Each row comes from the steps of one walk. Every step used is in the known rows, and no mark comes twice. Write the walk behind each row, first mark first.
Known rows:
U > A: [-10.6  10.9  -3.8   6.0  14.9   6.7   3.6 -11.3  16.8  -2.8 -16.8   4.0
  -3.6  -5.5  10.0  -6.7 -11.2  13.3  -4.1   3.4  -6.1   4.5]
B > R: [-26.0   2.1  14.5   8.9   5.3   5.7   0.0   9.3   8.0  -6.9   2.2   9.5
  -9.6   4.3   4.8   7.0   5.8  -4.3  -0.2  -3.6  -1.8   8.0]
R > V > A > U: [ 11.4   1.2   6.7   5.2  -3.6  18.9 -14.8  12.3 -11.8   5.0  17.7  -3.0
   4.7   4.7   3.7  -7.3  -7.6  -6.5  -8.4  -2.6 -14.5   7.7]
V > A > H: [ -7.5   6.5  24.6   2.4 -16.0   0.8 -21.8   5.7   9.4  13.0  24.5   3.3
  22.1  -7.5  -2.1  -3.4   3.2  -6.0  -4.9  -7.7  -5.8  -3.0]
A > U: [ -0.8  -5.2 -12.0   6.5   5.0   1.7   1.0  -1.6  -8.9  -3.7   0.0  -6.4
 -13.3   6.6  -3.8  -6.6  -0.6  -7.7  -8.2   1.9  -4.1   9.1]
V > A > U > X > H > L: [  5.1  16.1  27.1   7.0  -8.5   4.3 -15.0   1.9  23.0   2.9   0.7  -0.8
  17.9   5.2  -2.2  -5.8   1.2  -3.6  -6.0  -2.9  -7.5   1.1]
X > H > R > V: [ 26.8   8.5 -11.2   7.1  -0.4   1.2   3.5  -4.3  31.5  -1.7  -7.6   8.0
  44.5  20.5  10.6  10.0  -7.9  -8.8   7.8  -5.4  -8.4   5.8]
L > H > X: [-10.6   4.4  24.4  14.5   8.1  -7.0   6.9  -9.1  21.6  -3.5  -1.6  -3.5
  32.3  -7.0  -6.8  -1.6  -3.4  -6.1   7.6  -2.9   0.9   4.0]
B > R > V: [-17.0   1.3   5.0  11.4   6.4  18.5  -2.6  15.0  -0.6  -6.0   3.8   7.2
 -11.5   7.7   7.3   8.0  -2.9  -5.2  -1.7  -4.7  -9.0  12.9]
B > R > V > A > H > X > U: [-23.1   9.0  16.4  17.1   0.5  19.0 -12.3  15.9   7.9   2.2   8.6   8.6
  21.7  13.0  10.9   6.5   2.5  -8.8  -6.1  -8.3  -9.3  11.1]
V > A > U: [ -3.5   2.9  29.6   2.1  -6.9   1.0 -15.0   5.8   1.5   5.8  21.6   0.4
  10.2  -0.7   0.1 -13.1   5.8  -7.5  -8.5  -1.8  -6.1   1.3]
V > A > U > X: [ -3.1   7.2  36.0   7.6  -9.9   0.3 -12.4  -0.1  14.5   1.3   5.7  -2.2
  11.1   0.3  -0.9 -10.1   3.2  -4.8  -7.6  -0.7  -7.5  -1.0]
U > X > H > A: [ 10.2  16.4   8.5  17.9  -9.4   2.5   3.0 -19.8  51.8  -9.4 -31.2   3.0
  27.5  11.4   1.0  13.6  -5.1   0.5   8.8   2.0  -9.8  -5.7]
X > U > A > V: [-10.5  12.8 -10.4   1.5   5.9  11.4   1.1  -6.2  10.6   8.7  -8.9 -14.1
  14.7   3.9  14.2  -7.7  -4.4   6.2 -11.5   0.9  -3.4   9.7]
L > H: [-11.5   1.0  14.8   3.3  -1.4   0.2   4.5  -6.3  10.8  -3.5  12.4  -9.8
  -2.8 -17.0 -10.8   1.1  -8.1  -6.2   3.1  -3.2  -2.3   6.4]
A > H > R: [ -7.7   1.9 -11.3  10.0  -1.4  -3.0  -3.2  -4.0   5.4   5.8   2.3  10.8
  30.2   3.3   2.5   8.6  -2.6  -4.5   2.5  -8.1  -2.1   3.1]
L > H > A > U: [-16.6   0.9  14.5  14.4   4.2   8.7   0.6 -10.8   6.4  -4.3  19.9   2.8
   7.2 -12.7  -8.1   1.9  -4.3  -8.7   4.3   0.5  -9.5   8.0]
H > A: [-7.0  4.1  7.9 11.7  3.9 10.7 -5.7 -6.2  1.1  1.5 10.4 22.0 23.8  1.8
  6.4  5.6  5.6  2.0  7.6  4.3 -7.6 -4.0]
H > R > V: [ 9.9  1.7 -0.7  7.3 10.9  5.1  4.8  2.2 -5.1 -0.7 -0.7 16.8 35.9 12.8
 15.7  3.6 -5.9 -0.1  5.4 -3.1 -4.7  4.9]
R > B: [  0.2  10.6  -4.5   7.0  -8.6  10.2  -3.8  14.8  -5.2 -10.2  -1.9   1.8
   3.2   0.4   8.2   5.7  -7.0  -4.5  -0.3   5.7   0.9   9.1]
R > V > A > U > X: [ 11.3   4.3  10.9   8.6  -5.0  18.3 -12.7   7.7  -2.4   1.9   7.4  -4.8
   5.5   5.6   3.1  -4.9  -9.8  -4.5  -7.8  -1.9 -15.4   5.6]
B > R > V > A: [-18.4   4.6  23.9  10.0   1.3  18.0 -10.4  18.1   2.2  -1.8  14.7   9.6
  -2.1   5.1   9.0   4.1   0.3  -6.3  -3.1  -6.2 -10.3  10.3]
X > H: [ 20.1   7.1 -10.7   1.9  -7.8  -2.8   0.2  -6.0  34.5  -1.4  -7.0  -3.5
  19.3  11.2  -0.3   7.1  -3.9  -8.8   3.7  -3.1  -5.2   2.3]
V > A: [ -2.4   6.7  37.9  -2.5 -10.7  -0.8 -15.9   7.2   7.8   8.6  21.5   4.7
  20.0  -5.1   2.8  -7.8   6.5  -2.0  -3.3  -3.3  -3.2  -4.9]
X > U > A > H > L: [-19.4  21.7 -31.1   3.8   2.9  22.4  -3.9  -6.1   4.3   8.5 -14.7  -5.9
  16.3   6.7   9.9   3.0  -7.1   8.5 -16.7  -2.0  -1.6   9.2]
B > R > V > A > U > X: [-18.7   6.2  23.7  15.9   0.6  18.4  -7.9  13.7   9.6  -6.4   3.5   5.5
  -5.7   8.7   6.6   3.7  -1.6  -6.8  -5.4  -4.8 -12.9  11.7]

Write each row's walk:
[ 10.0  11.1 -12.2  13.9   0.8   4.7   2.2  -9.2  23.7  -9.0 -28.6  -9.4
  -2.3  14.2  -6.8   2.5  -6.9  -4.1  -4.1   0.9  -6.8   8.0] -> A > U > X > H > L
[ 15.2  23.7  -1.5  10.7  -6.2   3.9   2.3 -11.4  47.2  -7.4 -40.3  -4.1
  16.3  11.1  -3.9  13.5  -9.1   5.4   5.4  -1.4  -3.9  -1.7] -> U > X > H > L
[-14.6  10.3  20.7  15.3  11.9  -2.1   6.6 -11.3  28.0   1.9  -4.4 -11.8
  39.5  -5.8   0.0  -6.8  -5.7  -3.1   2.9  -2.9  -1.4   9.0] -> L > H > X > U > A > V
[ -5.8  14.1   6.9  17.2  17.5  -1.6   3.8  -8.4  23.7   6.0 -26.1  -0.7
  60.6  17.5  15.7  -8.7   3.5   4.5  -1.5   1.2   2.4   3.4] -> H > X > U > A > V
[ 13.4  14.9   4.9  12.2 -11.7  -2.8   5.9 -16.9  51.4 -10.0 -35.9  -8.0
  16.2  10.5  -2.4  10.3  -7.7  -0.7   5.0   0.0  -6.3  -3.8] -> U > X > H
[-20.7  16.2 -24.0   7.0   2.1  14.9   1.9 -11.4   8.3   6.0 -12.5  -2.2
  28.8   9.8  15.7   1.7  -5.3   4.5 -14.5  -1.9  -2.3   8.1] -> X > U > A > H > R
[ -1.7   7.4   6.8   5.8  20.1  -0.3   1.0  -7.1  23.8   4.6  -9.8  -5.4
  -3.9 -11.4  10.0 -13.5 -12.3  12.2   1.9   1.5  -9.3   9.3] -> U > A > V
[ -5.6   4.4  26.4   7.6   3.2   3.5   2.9  -2.2   9.6  -1.0  19.6   3.6
  28.7  -9.8   1.4   1.1 -10.4  -6.8   6.2  -6.6  -6.7   8.2] -> L > H > R > V > A
[ 17.8   6.9   7.1   9.4  -7.6  17.8 -13.0   5.8   9.0   1.4   4.3  -6.0
  12.3   9.7   3.0  -3.0 -11.2  -7.5  -6.2  -2.9 -17.0   6.6] -> R > V > A > U > X > H
[-11.6   8.7  20.0  16.8  -1.6  17.3  -7.9  11.4  20.6  -6.9   1.6   4.2
   0.1  12.0   6.5   6.1  -3.3  -9.8  -4.3  -5.8 -14.4  12.5] -> B > R > V > A > U > X > H
[ 19.5  13.2   2.1   8.3  -3.8  22.7 -15.5   9.5   6.1   3.2   1.3  -3.0
  12.7  10.3   1.7  -1.2 -11.7  -3.2  -5.9  -3.9 -15.5   8.0] -> R > V > A > U > X > H > L
[ -6.0   5.9  27.2  13.9   2.6   3.8   4.8  -6.8  16.2  -5.4   8.4  -0.4
  25.3  -7.3  -0.6  -0.3 -12.1  -7.7   3.5  -5.1  -9.0   9.5] -> L > H > R > V > A > U > X
[-16.4   4.5  18.9  18.0   2.0   8.2   2.7 -15.2  16.0  -7.3   8.9   0.5
   8.4 -11.7  -9.0   3.3  -6.4  -6.9   5.0   1.4 -10.5   6.1] -> L > H > A > U > X
[  8.6   4.8  -8.1  15.1  -3.0   0.0   4.8 -13.2  27.1 -10.9 -26.0 -12.3
  -1.7  13.8  -5.4   0.8  -5.9  -8.1  -4.6   1.9  -8.4   6.6] -> A > U > X > H
[ -5.6   2.5  22.9  10.1   4.5   4.3   3.0  -2.5   6.5  -2.3  19.1   1.3
  24.2  -7.9   0.2  -1.7 -10.3  -9.2   3.4  -6.0  -8.1  11.5] -> L > H > R > V > A > U
[ -5.7  15.5  18.4   0.1 -10.6   7.9 -25.5  11.5   4.2  15.7  20.1   7.4
  22.2  -6.9  -3.8  -0.3   1.8   0.3  -4.3  -9.2  -3.5  -1.1] -> V > A > H > L
[-20.8  15.3 -26.8   5.1  -1.6  17.0  -1.3 -10.2   7.9   6.5 -11.9  -8.9
  15.7   6.8  11.0   0.5  -6.2   4.1 -16.9  -1.0  -3.2   7.9] -> X > U > A > H
[  3.7   9.8  31.7   7.8 -11.9  -0.6 -12.2  -2.2  26.0   0.5   3.3  -3.9
  18.0   4.5  -1.0  -7.2   2.1  -7.9  -6.2  -1.9  -9.0  -0.2] -> V > A > U > X > H
[ 11.3   3.9  12.5   1.7  -5.7  17.9 -15.3  12.9  -7.0   6.8  17.8   0.2
  10.7   1.3   5.7  -3.6  -7.5  -2.5  -4.7  -3.5 -12.3   3.2] -> R > V > A
[ 8.4  3.0 13.8  8.6  7.6  5.5 -2.2  5.3 -4.3  2.1  9.8 16.9 40.4 11.9
 15.9 -2.9 -3.1 -3.4  1.5 -4.2 -7.6  5.8] -> H > R > V > A > U
[ -7.1   0.1   0.7  16.3   7.4  12.1  -5.4  -7.4  -5.5  -1.1  10.2  17.7
  14.9   6.8   3.6   1.5   5.2  -3.4   2.2   5.6 -10.4   2.2] -> H > A > U
[ -7.7  11.2  27.2   7.0 -14.4   0.4 -18.7   9.4   9.3   8.9  22.8  13.3
  42.0  -2.5   7.5   0.3   1.9  -7.0  -1.3  -6.9  -4.6   0.1] -> V > A > H > R > B
[-15.0   8.4  17.0  13.6   4.2  -1.3   7.1  -9.7  18.7  -1.0  -2.6  -8.5
  41.1  -1.1  -3.3  -0.1  -1.3  -7.7   1.5  -3.0   2.2   5.5] -> L > H > X > U
[ 26.2   8.9  -2.3   8.7  -2.3   1.6  -1.3  -2.2  30.1  -0.2  -0.3   7.3
  46.5  20.5  10.6   4.0  -5.8 -12.2   4.1  -6.1 -10.8   7.4] -> X > H > R > V > A > U
[ -7.0   3.5  -7.8  18.2   1.0  -4.1  -6.4  -4.4  13.7   6.3 -10.0   3.9
  39.1   6.9  -3.3   4.7   0.2  -5.2   2.0  -6.0  -0.3   0.1] -> A > H > X
[-18.2   3.1  19.0  12.2   2.8  18.8 -10.4  17.6  -0.1  -3.3  14.2   7.1
  -7.0   7.7   7.5   1.9   0.1  -8.9  -5.9  -5.5 -11.9  13.5] -> B > R > V > A > U
[ -1.1   1.0 -18.5  12.0  -0.3   6.2  -5.0  -0.1  -0.3   6.1   3.6   9.5
  28.2   6.0   4.1   9.4  -8.2  -5.3   1.5  -8.8  -7.0   6.4] -> A > H > R > V
